Every row comes from one small tree of marks. Brackets hold a mark, then the marks that hang from it, in alphabetical order. Every link used is in the known rows. Which tree was each row made from?
(in the rows, 128 means zero)
Known rows
{G C}: [107 130 152 118 122 154 189 148 154 103 155 169 134  99 102 107 101 185
 137  84 160 137 118 162 173 116 133 142  87 119 181 160 145 126]
{M {V {H {B K {Y J}}}}}: [125 160 139 105 141 161 139 136 130  89 136 138 107 128  93 131 157 133
 134  94 160 154 119 157 145 192 129 173 105 111 148 141 126 135]
{R {J {Y B}}}: [122 159 137 130 140 144 161 138 144 103 150 153 158  61  94 122 139 187
 149 120 134 148  81 182 175 117 109 186 124 109 190  95 154 125]
{K {B {H V} {L D} {S C} Y}}: [104  64 110 141 149 161  74 108 116 105 138 185 129 126  98 139 128  72
  95 144 144 164 175 121  43 139 170 103 120 115 148 162 163 136]
{V {H {B K}} M}: [111 138 134 121 101 137 178 146 162 109 133 161 128 168 115 108 127 198
 110 102 181 178 110 151 162 175 118 151 118 132 183 180 127 142]
{B H L {S C} Y}: [105  99 159 149 158 149  53 119 105 133 142 147 127 106  84 124 110  89
 100 119 130 166 170 126  85 152 168 124 123 127 143 143 162 114]
{V {H B} {M {J R}}}: [110 123 123 153 112 157 208 138 144  78 144 168 118 107 111 110  97 204
 127 101 196 186 137 141 173 159 118 158 155 123 167 185 122 133]
{G {C S}}: [100 124 166 126 131 142 186 149 158 107 141 152 134  72 122 102  97 182
 154  76 154 131 120 169 181  99 115 159  85 131 173 156 133 132]
{D {L {B H K S {Y J}}} P}: [100 137 137 135 113 167  85 102 106  77 100 157 137 161  73 117 151 136
 114 119 101 121 157 139  47 156 186 142 143 108 134  83 122 140]
{H {B {L D} {Y {J R}}} {V M}}: [138  83 106 120  88 192 132 138 124  49 135 223 123 170 124 154 110 145
 199 148 190 156 157 137 111 187 132 140 127 120 151 134 161 155]
{P {D {L {B H K {S C} Y}}}}: [108 116 140 130 130 129  84  98 125 153 110 175 123 156  90 114 136 121
  95 142 146 148 188 128  19 140 162 152 122 120 148 155 142 134]
{B H K {L D} {S C} Y}: [119  97 157 116 165 131  51 102 107 150 130 176 107 149  97 151 124  81
  68 145 128 166 190 131  35 158 177 119 132 119 147 175 150 135]
{V {H {B S Y}} {M J}}: [115 123 113 155 102 148 153 127 142 133 136 165 111 106  96 107 129 156
 102 104 172 190 103 137 150 191 104 153 150 122 156 173 116 118]
{R {J {Y {B H K L}}}}: [126 148 168 122 155 130  70 110  99 123 132 126 153  97  92 140 131 133
  96 138 119 161 126 161 115 146 155 162 149 108 177  96 146 140]
{R {J {Y {B S}}}}: [119 153 149 139 152 147 126 131 146 111 145 153 146  52  91 125 147 169
 130 127 117 146  86 171 156 127 125 155 139 108 174  88 153 122]
{J R {Y {B K L S}}}: [113 113 192 126 134 171  69 115 129  80 136 162 124 121 106 164 134 114
 168 138 100 112 163 155  93 156 165  87 151 101 147  70 160 143]
{H V}: [110 112 112 130  78 163 166 156 141  88 169 170 144 108 117 102  96 165
 172  95 150 140  94 154 170 115 141 149 109 122 166 138 165 143]
{D {L B} P}: [ 87 143  97 149  70 193 202 132 131  52 126 162 174 151  85  91 111 203
 165  92 120 126 163 160 110 102 145 135 121 128 183 105 139 147]
{M {J R} {V {H {B Y}}}}: [129 131 109 147 115 173 163 128 105  81 152 146  92  63  97 123 124 136
 147  97 164 162 150 150 147 164 118 167 143 109 139 160 123 130]
{G {C {S B}}}: [108 119 151 136 148 157 181 150 153 114 132 127 127  74 120  99 113 174
 164  77 157 135 143 172 175 115 104 148  71 132 177 154 137 139]
{V {H {B K L}} {M {J Y}}}: [115 128 143 133 105 160 116 116 128 126 131 146 132 163 103 138 106 159
 113 105 170 194 153 145 139 200 112 168 156 114 184 147 110 149]
{L {B {H {V M}} K S Y} D}: [137  81  83 115  92 124  85 109 136 119 119 207  92 151 115 115 137 145
 102 148 154 154 116 124  49 182 151 128 150 107 149 183 143 154]
{G {C {S {B {Y J}}}}}: [118 123 163 125 170 157 159 147 147 109 126 139 118  70 107 120 139 149
 181  86 164 129 128 176 168 146  97 181  60 121 158 119 134 125]
{M {J R}}: [114 125 142 145 116 150 197 130 130  91 165 160 128  71 105 118  88 173
 150  95 157 138 145 161 165 115 146 152 144 113 158 153 141 137]
{M {J R} {V {H {B K}}}}: [127 147 128 129 130 165 164 125 118  78 151 131  96  96 105 126 121 145
 118  89 167 156 166 150 145 164 147 155 148 109 146 175 110 154]
{C {S {B H K {L {D P}} Y}}}: [121 103 135 135 105 150 100 115  83 131  99 137 114 156 117 134 131 104
 109 126  98 159 195 160  58 128 136 137 127 121 160 132 137 159]
{G {C {S {B H}}}}: [106 112 154 140 159 142 148 134 130 126 126 119 121  62 115  94 101 170
 129  85 150 157 139 152 156 117 129 149  90 128 164 176 140 133]
{Y {B K} J}: [110 163 175  99 153 136 176 138 168  77 144 155 148 124  98 137 139 147
 137  99 147 131  85 166 156 148 158 147 113 107 166 118 143 138]
{G {C {S {B H K L Y}}}}: [124 100 172 126 145 136  65 118  95 149 112 109 108 107 114 123 125  90
 122 107 138 143 180 161  97 159 128 142  87 126 152 132 129 145]
{Y {B S} J}: [ 97 147 171 125 166 155 164 137 168  71 140 159 148  90  87 126 134 150
 140 101 131 134  83 146 159 143 167 114 128 110 152 122 156 120]
{V H {M J}}: [101 144 126 143 124 145 226 135 158  98 142 158 136  98  98  90  90 197
  85  87 168 192 106 144 187 139 117 161 153 117 179 197 126 130]

Which tree is each row?
[ 95 101 129 151 177 132 107 125 141 113 143 148 121  95  78 107 116 165
 110 100 151 160 150 124  92 137 179 128 126 127 161 181 155 116]	{L {B H {S C}}}
[119 121 164 125 133 155 168 143 134  70 150 178 122  89  99 135 128 161
 193 114 151 123 126 169 156 136 138 159 114 111 144 108 164 120]	{B {Y {J R}}}
[136  98 103 148  78 154 132 121 110  83 152 189 109  78 118 102  83 141
 130 122 172 158 107 127 142 154 134 176 161 102 130 154 141 144]	{B {H {V {M {J R}}}} Y}
[121 117 138 115 174 160 140 128 135 121 138 151 133 172 103 149 123 123
 115 121 160 166 218 156  82 148 149 122  89 127 192 171 157 158]	{S {B K {L D}} C}
[119 148 149 134 147 158 127 130 119  98 143 139 169  81  89 136 125 157
 148 126 125 152 119 175 153 128 122 157 133 115 193  79 160 132]	{R {J {Y {B L}}}}
[114 143 152 139 158 145  95 117  98 108 136 126 162  71  86 128 117 153
 114 133 118 172 120 154 135 130 147 160 153 110 181  99 160 127]	{R {J {Y {B H L}}}}
[102 133 128 120 103 153 191 121 136 101 115 186 158 145  85 116 130 177
 184 121 157 137 149 158  98 126 128 171 112 117 170 122 157 130]	{P {D {L {B {Y J}}}}}
[101 101 164 144 164 155 115 128 106 121 119 104 131  86 110 106  90 138
 131  89 141 161 182 143 134 128 140 123  98 135 169 161 145 139]	{G {C {S {B H L}}}}
[ 99  88 117 135 184 125 129 115 144 119 134 179 111 110  84 119 117 175
  96 120 152 174 164 122  61 128 179 120 137 122 168 218 158 123]	{L {B H {S C}} D}
[111 100 162 127 156 170   4 116 122 105 146 160 126 126 101 147 114  68
 113 131 122 148 138 116  68 168 185 135 136 103 137  94 158 144]	{J {Y {B {H V} K L {S C}}}}
[133 100 116 129  99 160  53 148 141 133 166 177 105 149 114 131 149  89
 154 118 174 134 125 150  98 186 136 165  81 128 139 120 136 141]	{H {B K {S C} Y} V}
[111 139 197 108 163 160 139 131 137  45 138 153 142 131 100 160 128 121
 162 119 140 115 152 159 123 155 182 112 129 110 151  94 155 148]	{Y {B K L} {J R}}
[104 115 107 136  63 186 177 140 112  86 135 178 152 191 105 134 110 170
 143 111 133 164 178 153 106 119 147 116 127 130 193 145 147 146]	{H {B {L {D P}}}}
[103 103  66 151  39 191 120 126  91  63 129 176 149 139  93  88 112 151
 164 112 118 133 134 141  71 123 151 167 130 117 151  88 142 146]	{D {L {B {H V} Y}} P}
[112  93 139 111 170 152  60 116 127  98 140 179 121 145 111 146 113  70
  74 144 134 163 154 111  38 152 207 107 139 112 143 162 156 154]	{Y {B {H V} K {L D} {S C}}}
[108 124 147 148 128 165 189 128 151  79 141 180 115  82 106 118  92 210
 132 108 160 175 130 146 171 139 109 175 172 101 167 150 137 130]	{V H {M {J R Y}}}
[125 103 111 136 127 163 110 140 107  99 146 146 124  94  97 113 124 128
 168 110 153 159 100 143 138 164 146 174 105 108 142 123 168 131]	{S {B {H V} {Y J}}}
[119 122 141 135 152 144 132 129 111 116 134 134 127  90  84 117 134 147
 149 106 149 166 117 150 143 161 142 162 107 111 154 137 161 118]	{S {B H {Y J}}}
[118 150 143 132 152 129 129 125 122 116 143 144 151  49  88 116 125 183
 112 126 129 169  78 162 156 119 134 187 144 106 181 113 153 119]	{R {J {Y {B H}}}}
[128  91 168 112 135 156  80 116 108  99 127 187 103 165 106 185 152 108
 172 151 149 133 196 154  63 190 171 108 133 118 138 125 148 143]	{H {B K {L D} S {Y {J R}}}}
[108 109 153 147 150 164  86 132 127 120 150 157 133 115  87 132 122  93
 135 112 136 146 169 147 101 149 142 117 104 131 153 122 161 120]	{B L {S C} Y}
[115 143 154 144 165 136  96 116 121 122 136 143 140  42  86 118 137 166
  99 131 113 165  84 148 140 130 150 158 158 105 162 111 155 116]	{R {J {Y {B H S}}}}
[ 99 124 124 131  83 181 193 137 119  75 133 182 153 171 101 131  99 166
 121 110 110 154 173 153 108  93 154 110 135 119 189 144 159 146]	{B {L {D P}}}
[103  81  85 142  65 177 131 116  93  76 128 186 146 158 106 127 125 107
 111 132 116 148 154 137  65 108 154 114 133 104 165 125 153 148]	{K {B {H V} {L {D P}} Y}}
[108 134 107 134  64 157 120 109  99  93 112 158 145 166  87  99 135 151
 125 114 110 128 158 155  56 134 155 152 129 115 159  97 124 148]	{D {L {B H K Y}} P}
[ 96 126 133 152 156 164 158 151 179 103 139 167 124 135 100 104 119 182
  98 103 186 194 132 125 152 172 125 140 112 140 171 186 139 119]	{V {H {B {S C}}} M}
[100  97 135 144 172 158  84 124 143  84 148 169 130  95  88 125 144  92
 117 116 160 141 112 125 110 151 168 152 101 107 132 124 152 119]	{K {B {H V} {S C} {Y J}}}
[107 135 158 115 156 149 116 114 154 123 114 187 132 170  83 136 154 129
 134 131 161 128 182 143  48 153 152 167 101 117 151 121 139 136]	{P {D {L {B K {S C} {Y J}}}}}
[102 137 122 118 102 151 162 117 139  95 130 149 164 150  97 105 122 183
 163 104 143 128 162 167 103 138 148 135 113 130 180 133 134 157]	{D {L {B K}}}
[101 114 117 137  77 150 154 112 131 131 115 186 144 135  93 104 135 159
 166 131 132 133 161 147  70 123 129 123 126 123 162 132 157 128]	{P {D {L {B S Y}}}}
[119 126 124 125 100 183 162 132 114  95 124 152 137 196 105 139 132 139
 113 116 113 149 203 162  86 127 151 107 118 116 192 135 150 166]	{S {B K {L {D P}}}}
[116  82 172 129 119 174  14 111 100  76 141 166 114 112 116 152 114  90
 154 148 103 124 142 126  70 162 194  98 167  95 122  76 168 153]	{J R {Y {B {H V} K L S}}}
[124 121 191 119 142 145 108 130 135  90 141 173 102 112 102 150 154 126
 162 126 135 105 139 166 118 162 163 134 124 107 125 101 149 131]	{B K S {Y {J R}}}
[ 94 131 116 131  82 152 213 123 142 109 122 174 169 147  99  95 104 205
 166 113 150 145 164 152 107  97 137 138 120 127 189 159 159 142]	{P {D {L B}}}
[114 112 159 125 197 119  55 116 137 121 132 154 102 119  73 135 157 121
 106 115 158 140 142 136  63 179 180 160 115 112 139 140 139 117]	{L {B H K {S C} {Y J}}}
[105  83  90 142  64 155  99 109 103 124 119 188 132 132 101  92 116 134
 152 141 131 146 141 120  48 129 157 137 141 117 139 137 164 137]	{P {D {L {B {H V} S Y}}}}
[102 131 163 135 171 167 118 134 176 102 153 175 134  85  90 134 128 143
 145 111 132 144 108 148 133 134 137 142 113 106 164 105 159 115]	{J {Y {B {S C}}}}
[120 133 122 145 122 192 154 124 116  76 151 147 100  63  98 129 107 175
 160  93 155 168 154 145 160 153 123 173 157  99 156 148 128 135]	{M {J R Y} {V {H B}}}
[127 100 147 125 137 180  22 142 122 103 154 163 119 172 101 160 142  61
 163 121 172 137 157 139  84 210 164 156  90 127 132  90 141 144]	{H {B K L {S C} {Y J}} V}
[123 108 125 121 109  98 101 117 117 137 135 148 112 124  92 115 142 153
 133 112 143 138 122 159  86 158 149 151 124 114 161 149 141 130]	{L {B H K Y}}
[111 120 161 130 122 164 166 135 153  64 151 184 133  75 108 138 120 178
 200 119 129 126 109 167 152 117 129 139 132 100 165  94 168 126]	{J R {Y B}}
[103 149 145 140 172 195 112 104 119  78 134 126 125  57  75 131 112 100
 100  94  99 168 142 126 125 159 146 110 179  90 150 121 137 133]	{M {J {Y {B L S}}} {V H}}
